Each row was made from one walk, in order. Every step used is in the known rows, and no mark comes twice. Write each row's walk.
Known rows:
fasev -> tumak -> gefuv -> liron -> pefu: [-2.24 -1.46  2.08  3.44 -2.46 -2.10  0.32 -0.25  0.42 -2.41 -4.52  3.66
  1.35 -2.24  1.86  2.28 -0.88]
liron -> pefu -> geno -> tumak: [ 4.44  1.75  1.54 -2.12 -2.54  0.26  1.24  6.23  2.01  3.29  4.96  1.59
 -3.42  0.06  0.46 -1.89 -1.37]
fasev -> tumak -> gefuv -> liron: [-3.80 -0.34  0.37  1.86  1.09 -1.00 -3.95 -1.93 -0.24 -0.36 -4.14 -0.43
  0.85 -0.97  0.09  0.68  3.50]
pefu -> liron -> gefuv: [ 4.34 -0.17 -1.51 -0.16 -0.74 -2.68  2.50  3.99 -2.85 -0.15 -1.09  0.46
 -1.12 -0.41 -0.15 -2.15 -3.57]
gefuv -> tumak -> geno -> liron: [-5.43  0.23 -2.41 -1.25  2.43  3.48 -3.14 -5.59  0.47 -0.65  0.29 -3.35
  1.97  0.50 -1.08  1.60  0.50]
gefuv -> liron -> pefu -> geno -> tumak -> fasev: [ 0.00 -2.09  5.15  1.75 -0.17  0.96  0.77  2.49  7.10 -1.47  3.80  4.04
 -1.01  0.16  0.71 -3.78  4.10]
tumak -> geno -> liron -> gefuv: [ 0.89  1.78 -0.78 -1.79  2.55 -0.63  0.06 -4.55 -4.15 -0.30 -4.54 -1.21
  0.09 -0.06 -1.31  2.34 -1.11]
fasev -> tumak -> gefuv -> liron -> pefu -> geno: [ 3.75  2.09  3.55  3.96 -1.83 -2.06  2.38  2.47  1.77 -0.65  0.48  1.04
  1.03 -0.44  0.70  1.20  2.57]
geno -> liron -> pefu: [ 0.43 -3.31 -2.73  2.20 -3.26 -0.32  4.36  1.08  3.20 -2.20 -2.29  6.05
  1.41 -2.32  2.00  1.06 -2.93]
liron -> gefuv -> tumak: [ 0.04 -3.21 -3.09 -2.56  0.52  0.32 -0.74 -1.15 -4.63  0.24  0.50 -4.04
 -0.75  3.24 -1.11 -1.26 -3.63]
fasev -> tumak -> geno: [ 1.03  3.58 -2.63 -2.36  1.06  1.82 -6.25 -3.63 -0.74  0.50 -4.58 -3.81
 -2.33  2.82 -0.63  3.15  0.48]
gefuv -> liron -> pefu -> geno -> tumak: [ 1.52  1.59  3.69  0.11 -1.68  0.33 -0.29  4.85  5.44  2.39  4.42  2.38
 -1.08 -1.41  0.15 -2.13  0.26]
fasev -> tumak -> geno -> liron: [-2.27  1.83 -2.94 -0.14  1.32  2.10 -4.61 -5.71 -0.69 -0.07 -4.36 -2.65
  1.09 -0.28 -1.73  2.31  1.91]
gefuv -> tumak -> geno: [-2.73  2.34 -2.11 -3.32  2.21  3.28 -4.66 -3.06  0.60 -0.20  0.53 -4.71
 -1.24  3.55  0.27  3.01 -0.79]
liron -> pefu -> geno -> tumak -> gefuv: [ 2.27  2.75  4.22 -2.32 -0.73 -1.34  2.31  4.70 -3.92  4.27  4.50  2.06
 -3.31 -0.59  1.65 -0.84  0.24]
pefu -> geno: [ 7.83  2.08 -3.20 -1.08 -0.10  0.80  2.18  5.07  4.84  1.66  2.77 -0.36
 -2.69  2.70  0.65 -0.41  3.20]

Which walk is each row?
[-0.69  0.79 -0.77  1.87 -2.18  0.68 -0.04 -3.83  0.24 -1.65 -4.70  1.68
  1.86 -1.73 -0.22  3.69 -2.29]
fasev -> tumak -> geno -> liron -> pefu
[ 4.01  0.32 -3.34  0.93 -0.08  1.06  2.91  1.61  4.61  1.19  2.65  0.52
  0.88  0.09 -0.54 -1.29  4.25]
pefu -> geno -> liron
[-2.65  2.49  3.94 -1.12  2.27 -0.59 -2.85  2.04  1.31  3.02  3.09  0.42
 -1.31 -1.73  0.06 -1.53  4.39]
pefu -> geno -> tumak -> gefuv -> liron
[ 0.31  0.18 -2.23 -1.05 -0.10 -0.89 -2.22 -0.31 -5.89  1.70 -3.13 -1.04
 -2.36  1.12  0.35  0.42  1.76]
fasev -> tumak -> gefuv
[-4.83 -0.95  4.30  0.76 -1.43 -1.89 -0.48  1.72  0.42 -0.04 -1.14  5.52
 -0.26 -3.41  2.32  0.32 -1.89]
geno -> tumak -> gefuv -> liron -> pefu
[ 1.45 -1.78 -1.17 -0.23  1.14  0.38  2.11 -1.37 -3.80  1.06  4.09 -4.94
  1.75  2.17 -2.92 -2.82 -0.19]
pefu -> geno -> liron -> gefuv -> tumak
[-0.58 -2.47 -0.38  2.70 -2.65 -0.99  1.69  1.96  7.53 -3.63 -3.22  5.97
  0.66 -1.92  3.01  1.84 -2.31]
gefuv -> liron -> pefu
[-2.35 -4.18 -2.51 -0.65  0.89  0.41  0.01 -3.22 -4.93 -0.45  0.65 -3.43
  1.90  0.95 -2.59 -2.44 -2.66]
geno -> liron -> gefuv -> tumak
[-3.64 -0.45 -0.28  0.88 -0.88  1.68  0.95 -3.54  0.61 -2.50 -0.56  0.82
  2.89 -0.94  0.69  3.35 -3.39]
gefuv -> tumak -> geno -> liron -> pefu
[ 6.00  0.34 -1.32 -0.08  1.03 -1.57  4.30  0.57 -2.18  1.09  0.20 -0.88
  0.18  0.32 -1.64 -1.10  1.06]
pefu -> geno -> liron -> gefuv
[-3.31 -6.91 -0.47  1.21  1.68  1.32  1.78 -4.80 -2.17 -3.82  0.62 -1.16
  1.52  2.28 -1.53 -3.92  1.59]
geno -> liron -> gefuv -> tumak -> fasev
[-0.85  3.15  0.90 -1.89  2.38  0.52 -2.44 -1.85 -4.16 -0.93  0.75 -5.85
  0.58  2.15 -1.37  0.94 -3.53]
pefu -> liron -> gefuv -> tumak -> geno
[-6.71  0.17  2.60 -1.65  2.16 -0.60 -4.64  0.30  0.11  1.82 -0.51  2.00
 -0.74 -2.55  0.66 -1.39  2.13]
geno -> tumak -> gefuv -> liron
[ 4.01  2.13  3.59  2.85 -1.45 -2.43  4.98  3.94  4.57 -0.67  1.39  3.37
  0.43 -0.74  2.08  2.20  2.54]
tumak -> gefuv -> liron -> pefu -> geno
[ 0.11 -2.39 -1.63 -0.55 -0.06 -0.21  0.58  1.78 -4.28 -0.30  3.01 -3.64
  1.03  1.32 -1.43 -3.70 -4.45]
pefu -> liron -> gefuv -> tumak
